Each row was made from one small tree. Brackets hold a mark, then the marks that hang from it, in alphabetical order. Every link used is in the known rows. Write each row's tree.
Known rows
[bikob dosud]: [ 0.78, -1.63,  0.79,  0.89,  1.78, -0.03,  1.80,  4.41, -2.22,  0.44,
 -1.37,  1.15, -4.30, -3.10,  2.81, -3.36,  2.63, -0.26, -3.48, -5.34,
 -0.32,  2.72, -1.35]
[tiperis dosud fedoz]: [ 3.11,  1.62,  2.92,  0.40, -0.15, -0.90,  0.65, -0.46, -1.35, -0.87,
 -2.60,  0.30, -3.67, -2.25,  2.32, -5.02,  3.99, -1.56, -1.57, -6.52,
 -1.20,  5.80, -0.47]
[neka [tiperis bebid [dosud bikob] fedoz]]: [ 0.84,  0.07,  0.73,  1.73, -0.32, -1.84,  3.80,  3.18,  0.64, -2.36,
  0.59,  1.16, -4.37,  0.95,  2.37, -3.49,  2.79, -2.09, -1.26, -6.00,
  1.74,  6.99, -1.57]
[bikob dosud [riluv refi tiperis]]: [-0.06, -7.73, -1.64,  1.39,  4.39, -1.35,  1.89,  6.16, -1.21,  1.15,
 -0.37,  2.64, -1.34, -2.80,  0.91,  1.11,  4.37,  0.80, -1.29, -0.19,
 -0.49,  0.36, -1.63]
[bikob riluv]: [-0.27, -2.73, -0.72,  1.43,  2.56, -0.29,  1.40,  5.81, -4.59, -0.62,
 -0.80,  0.55, -6.56, -4.48,  2.26, -2.20,  2.99, -0.28,  1.05, -4.13,
 -0.12,  2.57, -2.51]
[fedoz [tiperis bebid [dosud bikob] neka]]: [-0.85,  3.28,  0.98,  1.91,  0.45, -2.42,  2.69,  3.89, -4.77, -1.70,
  1.98, -0.38, -5.39, -3.06,  3.45, -6.41,  3.24, -2.55, -1.87, -6.40,
  1.41,  5.49, -3.38]
[refi [dosud [bikob [riluv tiperis]]]]: [-2.06,  1.63,  0.29,  0.30,  2.24, -2.39,  2.89,  6.28, -2.73, -2.69,
  1.88, -0.55, -4.44, -3.11,  2.54, -2.58,  2.30, -0.04,  1.59, -5.05,
 -1.30, -0.53, -1.29]
[dosud [bikob [riluv refi tiperis]]]: [-1.84, -3.28, -1.19,  0.85,  2.98, -1.17,  3.25,  7.19, -3.90, -0.46,
  1.87,  1.22, -4.16, -2.84,  2.41, -0.76,  2.37, -0.51,  2.57, -3.45,
 -0.56, -1.30, -0.31]
[riluv refi [tiperis bebid dosud neka]]: [ 0.65, -1.56,  0.91,  0.34,  0.90, -3.39,  3.40,  0.30, -1.07, -2.23,
 -1.08,  3.82, -0.91, -1.80,  1.75, -2.89,  3.61, -0.90, -1.09,  0.75,
 -1.18,  0.42, -1.04]
[bikob [riluv refi [tiperis dosud]]]: [-0.14, -5.16, -1.19,  0.85,  3.19, -2.50,  1.51,  5.06, -2.62, -1.12,
 -0.47,  2.86, -3.63, -3.20,  1.03, -0.56,  5.12, -0.19,  0.61, -0.42,
 -1.40, -0.30, -1.85]
[neka [tiperis bebid [dosud [bikob riluv]]]]: [-1.39, -1.96, -0.73,  1.94,  1.31, -2.98,  3.60,  6.60, -0.68, -2.90,
  1.11,  1.46, -6.28, -0.03,  2.28, -2.49,  3.58, -2.24, -1.61, -4.68,
  2.05,  4.81, -2.77]
[tiperis bebid dosud fedoz neka]: [ 2.13,  2.22,  3.85,  1.21, -0.12, -1.11,  2.67, -3.29, -0.99, -1.05,
 -3.36, -0.54, -1.38, -2.20,  2.59, -5.62,  1.71, -2.27, -1.65, -4.95,
  1.36,  8.95, -1.26]
[riluv tiperis]: [ 1.09, -0.21,  0.81,  0.93, -0.64, -2.79,  2.59,  3.86, -4.50, -2.10,
  0.03,  2.07, -4.99, -2.04,  3.00, -2.08,  1.55,  0.09,  1.11, -2.34,
 -1.68,  0.21, -0.98]
[fedoz tiperis]: [ 1.23,  3.38,  0.04,  1.72, -0.57, -0.58,  1.64,  4.81, -5.65, -1.50,
  2.06,  0.81, -7.10, -3.64,  3.32, -6.48,  3.66, -0.82, -0.82, -6.75,
 -0.90,  4.01, -3.32]
[neka [tiperis dosud fedoz]]: [ 1.65,  0.60,  1.09,  1.75, -2.02, -1.63,  1.81,  1.81,  0.07, -1.53,
 -0.51,  1.85, -3.59, -0.11,  1.84, -4.67,  4.50, -1.91, -1.48, -5.75,
 -0.16,  6.45, -2.23]
[neka [tiperis bebid dosud fedoz]]: [ 1.89,  0.21,  0.92,  1.85, -0.76, -1.84,  3.18,  2.04,  0.82, -2.73,
 -0.54,  1.71, -4.42,  0.68,  2.00, -3.99,  3.28, -1.90, -2.02, -5.23,
  1.33,  7.81, -2.25]
[bikob dosud riluv]: [-0.56, -5.89, -0.83,  1.76,  4.27, -0.19,  1.25,  6.70, -2.64,  1.34,
 -1.17,  0.40, -4.29, -3.97,  1.88, -0.70,  3.49,  0.10, -2.02, -3.84,
  0.74,  3.06, -2.53]
[tiperis dosud fedoz neka]: [ 1.86,  2.86,  4.06,  1.01, -1.97, -0.86,  0.63, -3.52, -2.04,  0.66,
 -3.46, -0.27, -0.26, -3.24,  2.22, -6.64,  3.47, -2.29, -0.87, -5.80,
 -0.83,  7.10, -1.21]
[refi [dosud [bikob [riluv [tiperis bebid]]]]]: [-2.01,  1.38,  0.24,  0.44,  2.81, -2.48,  3.54,  6.26, -2.32, -3.24,
  1.83, -0.65, -4.87, -2.81,  2.62, -2.27,  1.68,  0.00,  1.34, -4.73,
 -0.61,  0.00, -1.39]

Write each row's tree
[-0.42,  0.98, -0.57,  1.26,  1.75, -2.03,  1.22,  6.28, -4.39, -1.18,
  2.65,  0.87, -5.92, -3.45,  2.47, -5.30,  5.84, -1.86, -1.43, -6.29,
 -0.42,  2.70, -2.98]  [fedoz [tiperis [dosud [bikob [riluv refi]]]]]
[ 2.22,  0.52,  0.43,  2.13, -1.46, -0.18,  4.07,  2.11, -0.05, -2.35,
  0.19,  1.65, -4.39,  0.44,  2.37, -3.88,  1.55, -0.93, -0.41, -5.23,
  1.31,  7.66, -2.08]  [neka [tiperis bebid fedoz]]
[-2.07, -2.59, -0.76,  1.36,  2.53, -1.74,  3.07,  7.95, -5.07, -0.52,
  1.77,  0.06, -5.40, -2.78,  2.93, -0.70,  1.35, -0.68,  2.89, -4.56,
  0.22, -0.45, -0.60]  [dosud [bikob [riluv tiperis]]]
[-0.24, -6.70, -1.61,  1.07,  4.84,  0.50,  1.39,  5.74, -1.06,  1.51,
 -1.24,  2.08, -2.46, -3.98,  1.11, -0.81,  4.79,  0.25, -2.43, -2.34,
 -0.21,  1.72, -2.04]  [bikob dosud [riluv refi]]
[-1.48, -2.02, -0.99,  1.45,  0.54, -2.52,  2.39,  5.96, -0.62, -1.66,
  1.20,  2.49, -4.47, -0.84,  1.60, -3.18,  5.47, -2.22, -1.41, -4.74,
  0.21,  2.57, -2.62]  [neka [tiperis [dosud [bikob [riluv refi]]]]]
[-0.31, -0.80,  1.13,  0.57,  0.50, -4.37,  2.38,  5.05, -3.84, -2.23,
  0.56,  1.53, -4.76, -1.40,  2.97, -1.83,  2.81, -1.18,  0.23, -3.04,
 -1.18, -0.51, -0.39]  [riluv [tiperis [dosud bikob]]]
[ 0.62,  2.02,  3.55,  1.21,  0.50, -1.21,  3.42, -1.57, -1.38, -0.57,
 -1.85, -1.33, -1.26, -1.76,  3.04, -4.94,  1.04, -2.74, -0.50, -6.02,
  1.87,  7.76, -0.34]  [tiperis bebid [dosud bikob] fedoz neka]
[-0.66, -7.13, -1.13,  1.79,  3.37, -1.29,  1.98,  4.63, -1.53,  1.82,
 -0.80,  2.39,  0.30, -3.27,  0.93,  0.27,  4.14,  0.41, -1.10,  0.18,
 -0.33,  0.99, -2.05]  [bikob dosud [riluv refi [tiperis neka]]]
[-1.22, -2.59, -0.08,  0.29,  4.96, -2.53,  3.39,  5.92, -1.66, -2.75,
 -0.10,  0.65, -6.73, -2.22,  2.63, -2.05,  3.29, -1.90, -1.83, -4.24,
  1.66,  2.55, -1.07]  [tiperis bebid [dosud [bikob [riluv refi]]]]
[-1.44, -1.88,  0.16,  0.20,  3.21, -2.23,  1.41,  5.71, -2.70, -1.07,
 -0.11,  0.92, -5.43, -3.30,  2.26, -3.13,  5.02, -2.04, -1.11, -5.19,
 -0.50,  0.59, -1.08]  [tiperis [dosud [bikob [riluv refi]]]]
[ 1.19, -7.35, -1.06,  1.51,  3.83, -0.53,  2.04,  4.40, -0.39,  1.64,
 -0.82,  2.26,  0.11, -2.33,  0.74,  0.93,  4.02,  1.01, -0.64, -0.63,
 -0.54,  2.01, -1.00]  [bikob dosud [riluv refi [tiperis fedoz]]]
[-0.51, -6.94, -0.91,  2.05,  3.77, -1.92,  1.70,  7.17, -2.90,  0.90,
 -0.47,  1.09, -3.09, -2.76,  1.71,  1.22,  3.06,  0.52, -0.85, -1.63,
  0.47,  1.69, -2.15]  [bikob dosud [riluv tiperis]]
[ 0.20, -2.16,  0.07, -0.27,  1.48, -3.40,  2.71,  3.60, -1.58, -1.89,
  0.55,  3.91, -2.18, -1.51,  1.81, -1.99,  4.72, -0.78, -0.34, -1.06,
 -2.50, -2.80,  0.17]  [riluv refi [tiperis [dosud bikob]]]
[ 0.57,  3.78,  0.69,  2.30, -0.56, -0.60,  2.90,  2.81, -5.27, -1.63,
  1.55,  0.18, -5.51, -3.69,  3.48, -6.85,  2.02, -1.22, -0.95, -5.82,
  0.93,  6.27, -3.87]  [fedoz [tiperis bebid neka]]
[ 0.74, -6.54, -0.22,  2.16,  3.14, -1.24,  1.75,  5.43, -2.01,  1.53,
 -0.87,  0.62, -1.76, -2.24,  1.54,  1.13,  2.73,  0.64, -0.23, -2.00,
  0.44,  3.35, -1.41]  [bikob dosud [riluv [tiperis fedoz]]]
[-0.29, -3.40, -1.26,  0.69,  3.01, -2.02,  2.17,  4.96, -2.21, -1.76,
  0.34,  2.38, -2.89, -3.34,  1.07, -0.71,  4.17,  0.78,  1.62, -0.53,
 -1.90, -0.75, -1.93]  [bikob [riluv [refi dosud] tiperis]]
[-0.84, -0.57, -0.23,  1.58,  0.44, -2.93,  3.82,  5.70, -0.43, -3.14,
  1.17,  1.72, -6.30,  0.31,  2.51, -3.44,  3.24, -2.31, -2.20, -5.32,
  1.73,  4.48, -2.43]  [neka [tiperis bebid [dosud bikob]]]
[ 0.05,  0.41, -0.07, -0.44,  1.01, -2.67,  3.61,  3.75, -1.00, -2.86,
  1.80,  3.28, -1.36, -1.78,  1.82, -2.49,  3.39,  0.72,  1.09, -1.14,
 -3.39, -3.38, -0.01]  [riluv [refi [dosud bikob]] tiperis]
[ 2.85, -0.58,  1.36,  0.78, -0.53, -0.81,  4.34, -1.91, -0.84, -1.19,
 -0.98,  3.18,  1.10, -1.16,  1.94, -2.84,  1.37,  0.22,  1.39,  0.23,
 -1.21,  2.66, -0.10]  [riluv refi [tiperis bebid fedoz neka]]
[-0.31,  0.66,  2.97,  1.43,  0.08, -1.05,  1.23, -0.64, -2.45,  1.42,
 -1.73, -1.36,  0.14, -3.17,  2.23, -4.78,  3.17, -2.67,  0.84, -6.07,
  0.33,  6.13, -0.94]  [tiperis [dosud [bikob riluv]] fedoz neka]
[ 0.27,  3.41,  1.20,  2.01,  0.07, -2.21,  2.11,  2.64, -4.47, -2.06,
  0.77,  0.08, -5.53, -3.43,  3.17, -6.87,  3.79, -2.16, -2.55, -5.64,
  1.02,  6.49, -4.03]  [fedoz [tiperis bebid dosud neka]]
[-0.21, -4.15, -0.85,  1.78,  2.88, -2.23,  2.82,  6.30, -4.40, -1.81,
  0.00,  0.99, -6.00, -2.79,  2.35,  0.29,  1.67,  0.12,  1.82, -1.47,
  0.54,  2.13, -2.12]  [bikob [riluv [tiperis bebid]]]
[-0.02,  0.16,  2.17,  1.15, -1.26, -4.26,  1.77,  1.43, -4.16, -1.39,
 -1.16,  1.68, -2.57, -2.39,  2.70, -3.29,  2.95, -1.31, -0.14, -1.79,
 -1.36,  1.23, -1.62]  [riluv [tiperis dosud neka]]
[ 1.54, -0.11,  2.12,  0.82, -0.31, -3.37,  2.45,  2.61, -2.78, -1.33,
 -0.07,  0.97, -2.85, -0.71,  2.71, -1.91,  2.28, -1.00,  1.11, -3.74,
 -1.23,  1.90,  0.38]  [riluv [tiperis [dosud bikob] fedoz]]
[ 0.57, -1.16,  1.12,  0.23, -0.29, -3.30,  2.02,  0.20, -1.84, -1.15,
 -1.10,  4.08,  0.08, -2.51,  1.50, -3.61,  4.85, -0.95, -0.71,  0.24,
 -2.66, -0.87, -1.09]  [riluv refi [tiperis dosud neka]]
[-0.29, -4.52, -0.54,  1.62,  3.39, -3.25,  2.33,  6.10, -3.78, -2.09,
 -0.54,  1.01, -6.05, -2.62,  2.12,  0.26,  2.91, -0.37,  0.79, -1.43,
  0.69,  2.11, -2.36]  [bikob [riluv [tiperis bebid dosud]]]
[-0.95, -3.79,  0.03,  2.02,  2.53, -3.23,  2.28,  4.46, -4.03, -1.43,
 -1.00,  0.73, -4.26, -3.09,  2.07, -0.56,  2.66, -0.84,  1.02, -1.04,
  0.85,  2.73, -2.64]  [bikob [riluv [tiperis bebid dosud neka]]]
[-1.09,  3.69,  1.11,  1.81, -0.63, -2.20,  1.29,  3.65, -5.45, -0.59,
  1.87, -0.14, -4.38, -3.81,  3.25, -7.26,  4.50, -2.50, -1.38, -7.09,
 -0.07,  4.17, -3.37]  [fedoz [tiperis [dosud bikob] neka]]
[-0.39, -2.22, -1.18,  0.44,  3.37, -0.33,  1.60,  4.59, -1.92, -1.33,
 -0.32,  1.75, -3.99, -4.60,  1.21, -2.68,  4.68,  0.42,  0.49, -2.83,
 -1.66,  0.78, -2.25]  [bikob [riluv [refi dosud]]]
[ 3.13,  0.72,  0.89, -0.23,  0.91, -1.65,  4.50,  0.11,  1.07, -3.50,
  0.34,  3.03, -0.14, -0.58,  1.54, -2.12,  2.23,  1.29,  0.78, -0.50,
 -2.26,  1.18,  0.20]  [riluv [refi dosud] [tiperis bebid fedoz]]
[-0.66, -4.62, -0.60,  1.20,  2.38, -2.47,  1.43,  3.54, -2.89, -0.32,
 -1.04,  2.44, -1.91, -3.70,  1.06, -1.29,  4.80, -0.52,  0.93,  0.01,
 -1.10,  0.49, -2.25]  [bikob [riluv refi [tiperis dosud neka]]]
[ 1.83,  0.75,  3.06,  1.40, -1.98, -3.22,  1.74, -0.98, -3.01, -0.54,
 -1.81,  1.07, -0.49, -1.69,  2.37, -3.39,  2.44, -1.10,  0.77, -2.53,
 -1.33,  3.67, -0.82]  [riluv [tiperis dosud fedoz neka]]
[ 1.04,  0.49,  0.09, -0.45,  0.62, -2.63,  3.08,  2.34, -0.69, -3.08,
  0.75,  3.82, -1.39, -2.13,  1.60, -2.81,  3.86,  0.97,  0.27, -0.49,
 -3.71, -2.57, -0.60]  [riluv [refi dosud] tiperis]
[ 0.02,  3.82,  1.39,  1.92, -1.09, -2.06,  0.68,  2.42, -5.26, -0.78,
  0.91,  0.31, -4.67, -4.19,  2.93, -7.64,  5.01, -2.19, -2.08, -6.31,
 -0.44,  5.08, -4.02]  [fedoz [tiperis dosud neka]]
[-1.22,  0.14,  1.90,  1.13, -0.65, -4.37,  2.28,  2.80, -4.31, -1.12,
 -0.07,  1.12, -2.53, -2.05,  2.97, -2.91,  2.38, -1.66,  0.67, -2.61,
 -0.89,  0.33, -0.98]  [riluv [tiperis [dosud bikob] neka]]
[-2.85, -0.18,  1.62,  1.17,  1.21, -2.66,  1.24,  2.91, -4.00,  0.26,
 -1.07, -0.59, -2.89, -4.19,  2.63, -4.62,  3.83, -2.94, -0.38, -5.19,
  0.32,  2.70, -2.04]  [tiperis [dosud [bikob riluv]] neka]
[ 0.17, -0.02, -0.25, -0.40,  2.35, -2.75,  5.06,  3.91, -0.24, -3.98,
  1.89,  3.04, -2.17, -1.04,  2.09, -1.68,  2.19,  0.69,  0.49, -0.60,
 -1.82, -2.16,  0.02]  [riluv [refi [dosud bikob]] [tiperis bebid]]
[ 1.96,  0.42,  2.91,  1.53, -0.74, -3.31,  3.09, -0.83, -2.31, -1.80,
 -1.64,  0.86, -1.39, -0.91,  2.70, -2.61,  1.20, -1.11,  0.28, -1.91,
  0.20,  4.83, -0.78]  [riluv [tiperis bebid dosud fedoz neka]]
[ 2.21,  0.82,  2.41,  1.81, -1.47, -1.81,  3.97, -0.54, -3.16, -1.50,
 -0.99,  0.87, -1.33, -1.19,  3.00, -2.61, -0.56, -0.18,  1.92, -1.87,
  0.20,  4.81, -0.66]  [riluv [tiperis bebid fedoz neka]]
[-0.74,  0.03,  1.12,  0.28,  3.46, -2.69,  3.55,  5.29, -2.25, -3.27,
 -0.16,  0.23, -7.64, -1.82,  3.46, -3.29,  2.23, -2.27, -2.38, -5.81,
  1.58,  3.09, -0.76]  [tiperis bebid [dosud bikob]]
[ 0.31,  2.64,  3.81,  1.06, -1.17, -1.04,  1.53, -1.77, -2.32,  1.00,
 -1.81, -1.00,  0.07, -2.76,  2.67, -6.04,  2.69, -2.69,  0.12, -6.75,
 -0.15,  5.92, -0.31]  [tiperis [dosud bikob] fedoz neka]
[ 0.05, -8.10, -1.73,  1.44,  5.16, -1.30,  2.98,  6.24, -0.80,  0.35,
 -0.44,  2.56, -1.96, -2.33,  1.12,  1.58,  3.57,  0.88, -1.49,  0.33,
  0.55,  1.31, -1.76]  [bikob dosud [riluv refi [tiperis bebid]]]
[ 1.84,  0.89,  2.43,  0.39,  2.33, -1.26,  3.68,  1.74, -0.70, -2.04,
 -1.10, -0.71, -4.58, -0.74,  3.13, -3.39,  1.47, -1.93, -1.07, -6.67,
  1.54,  6.45,  0.51]  [tiperis bebid [dosud bikob] fedoz]
[-0.02,  2.09,  0.01, -0.92,  1.80, -0.13,  2.89,  3.03, -0.63, -2.17,
  0.79,  2.40, -2.86, -3.47,  2.09, -5.11,  4.02,  0.05, -0.51, -4.44,
 -2.94, -1.49, -0.47]  [riluv [refi [dosud bikob]]]
[ 1.46, -4.43, -0.82,  1.14,  2.18, -0.69,  2.12,  3.41, -2.34, -0.34,
 -0.41,  2.34, -2.17, -2.86,  1.14, -0.45,  3.47,  0.69,  2.41, -0.88,
 -1.39,  1.30, -1.07]  [bikob [riluv refi [tiperis fedoz]]]
